Each row comes from the steps of one walk. Every step used is in the known rows, and no mark comes twice. Write the walk behind each row, first mark first.
(in the rows, 128 means zero)
Known rows
n > t: [138 121 167 135 168 122 146  94 101 147 155  94 143  92 109 110 103 112
 136 105 145 164 134 149]
k > g > t > n: [154  86 176 168  93 122 138 182 146 147 122 102  98 117 184 134 172 124
 125 120 112 105 148 139]
k > g: [119 134 132 178 104 110 138 186  89 134 182 112 121 150 133 104 126 102
 118 130 119 121 112 152]
g > t > n: [155 102 174 129 137 141 147 119 131 163  97 113 126  73 171 166 161 141
 129  99 119 134 159 135]
t > n > v > g > c > p: [ 90 166 113  80  74 145 145 129 122 103 103 187 131 162 152 128 119 174
  88 161 141 135 145  90]
t > g > v: [116 122 117 172 108 120 161 196 159 129 120 150  97 140  86 113 162 127
 127 118 151  82  94  97]
g > v > n: [142 166 101 149 136 119 149 147 111 107 123 163 162 128 114 135 163 145
 103 118 110 125  93  76]
p > c: [144 187 122 146 182 131 138 120 116 145 187 144 176 104  92 115 129 100
 123 121 112 172 124 165]
t > g: [112 121 149 151 122 123 131 163 121 141 124 115 111 128  91 124 121 139
 136 134 135  96 121 133]
c > p: [ 83 161 146 135 138 108 126 156  68 149 175 142 114 136 124  75 110 145
 143 135 118 179 131 104]
v > g > k: [161 148 150 157 130 119  76 104 137 105 107 163 141  97 157 133 101  96
 145 156  97 142 158 163]
l > n > t > g > c: [130 102 153 103 150 118 154 109 119 173 124  88 117 108  68  84  68 100
 148 173 147 100 125 112]
l > n > v: [114 143  81  64 156 150 199  93  65 123 122 141 178 152  72  97  68 116
  92  95 142 154 124 141]
t > n > v > g: [130 143 101  93 109 149 163  90 129  72  75 163 175 143 140 157 134 174
  79  99 159 121 147 141]
l > n > t > g: [127  81 158 107 172  98 154  96 107 143 106  85 135 109  56  72  79 128
 162 138 158  99 140 130]
g > v: [120 156  95 162 130 132 174 166 118 133 150 156 128 125 114 123 157 108
 105  93 140 134  99  99]
n > l: [108 136  98 112 178 147 123 122 112 135 151 117 141 132 148 131 156 135
 141  65 131 170  94 129]
k > n: [106 133 103 121 137 127 123 102  97 180 171  96 145 132 143 143 140 130
  93 118 139 145 134 144]
l > n > v > g > c > p: [ 88 174  87  63 112 132 153 105  60 101 137 189 140 182 112  76  54 126
 105 202 116 152 137 103]
v > n > l: [134 148 105 100 179 139 109 104 108 106 128 121 167 132 149 148 160 178
 143  84 101 157  87 107]
g > k: [149 136 163 147 144 121 101 132 134 162 116 138 128  84 130 126  94  90
 146 118 103 166 142 146]
l > n > v > g: [124 156  68  74 138 137 167  61  68  58 114 168 193 160 110 111  76 122
  97 142 136 131 140 158]
l > n > v > g > k: [146 137  96  76 135 125 129  63 120  77  72 183 176 131 106 111  55 100
 131 151 109 150 161 159]
t > g > c > p: [ 85 145 160 143  91 119 115 202 116 168 154 135  58 151  96  90 100 140
 146 188 122 115 116  85]
g > c > p: [ 89 173 145 129 121 128 125 176  71 182 176 141  99 134 133  95  98 114
 128 167 109 175 124  90]

Which walk is each row?
[164 115 191 132 124 125 107 118 141 139 114  85 120 106  80 130 109 137
 139 173 121  94 116  97] : v > n > t > g > c
[144 104 176 158 121 115  90 167 172 149  86 133  90  94  89 128  97 111
 171 139 112 114 145 137] : t > g > k
[124 152 135 175  87 125 132 209 105 168 191 109 103 151 140 116 115  77
 102 160 111 118 100 138] : k > g > c
[124 112 102  96 111 155 116 104 163 151 119 122 135 138 116 143  84 106
 103  98 129 155 155 155] : g > k > n > v
[130  88 150 174 125 114 161 165 175 119 127 125  93 120  65 103 145 112
 149 105 174  89 108  95] : n > t > g > v
[120 135 102 194  83 110 168 226 132 114 177 148 109 170 122  97 164  93
 113 115 135 109  88 112] : k > g > v
[136 137 120 167 109 113 143 173 152  98 104 158 122 137  78 135 170 160
 123 133 123  69  86  76] : t > g > v > n
[107 118  97  91 170 143 138 119 146 146  99 114 143 121 165 150 192 188
 140  45 157 154 113 111] : t > n > l
[152 115 135 184 106  86 157 164 141  74 161 124 131 147 103  93 160 112
 133 132 126 103  94  86] : k > g > v > n > t
[122 115  82 131 128 132 126 165 183  75 101 153 116 160  97 143 204 181
 157  94 130  83  65  52] : t > g > v > n > l
[112  70 104 112 135 128  62 133 218 151 106  89  80 137 136 147 153 139
 182 108 129 113 130 131] : t > g > k > n > l
[170 121 170 134 122 133 120  92 126 105  85 141 139  83 207 168 165 147
 125 140 111 115 163 149] : v > g > t > n
[125 142 153 142 103 143 123 179 130 177 130 116  89 125  91 137 109 109
 118 155 133  94 108 120] : t > g > c
[172 139 169 159 125 132 109 104 106 100 132 136 132  94 195 156 136  92
 134 165  87 132 148 170] : v > g > t
[119  69 147 135 132 112 115  99 159 157 147  56 109 135  96 124 127 143
 138 125 170  92 148 148] : k > n > t > g
[129 111  82 110 140 127  44  78 179 107 118 126 130 140 209 160 148 127
 161 127 114 146 144 159] : v > g > k > n > l
[162 129 146 121 102 167 133 100 112  62 117 154 137 124 161 160 112 101
 105 132  99 141 146 166] : n > v > g > t
[157 101 137 105 141 153 105  94 163  86  84 139 132 107 229 180 211 169
 160 100 118 129 137 132] : v > g > t > n > l
[125 103 133 122 160 121 131  67 113 172 174  58 140 117 136 128 124 124
 117 112 158 150 148 153] : k > n > t
[113 144  60  95 105 148 130  74 115  83 143 138 166 179 147 159 125 142
  62 131 146 120 141 178] : k > n > v > g
[ 80 160  78  85  74 147 112 114 100 117 172 149 117 198 153 127 103 144
  85 194 131 146 139 121] : k > n > v > g > c > p
[132  84 140 142 110 111  77 144 189 176 104 101  87 115 115 138 116 119
 148 147 126  92 156 151] : t > g > k > n
[144  88 148  99 156 166 130 120 165 144  97 108 113  95 201 171 204 164
 154  57 127 151 126 113] : g > t > n > l
[159  99 145 133 137  99  57  47 173 122 129  98 139  98 160 138 101  97
 149 165 128 139 179 180] : v > g > k > n > t
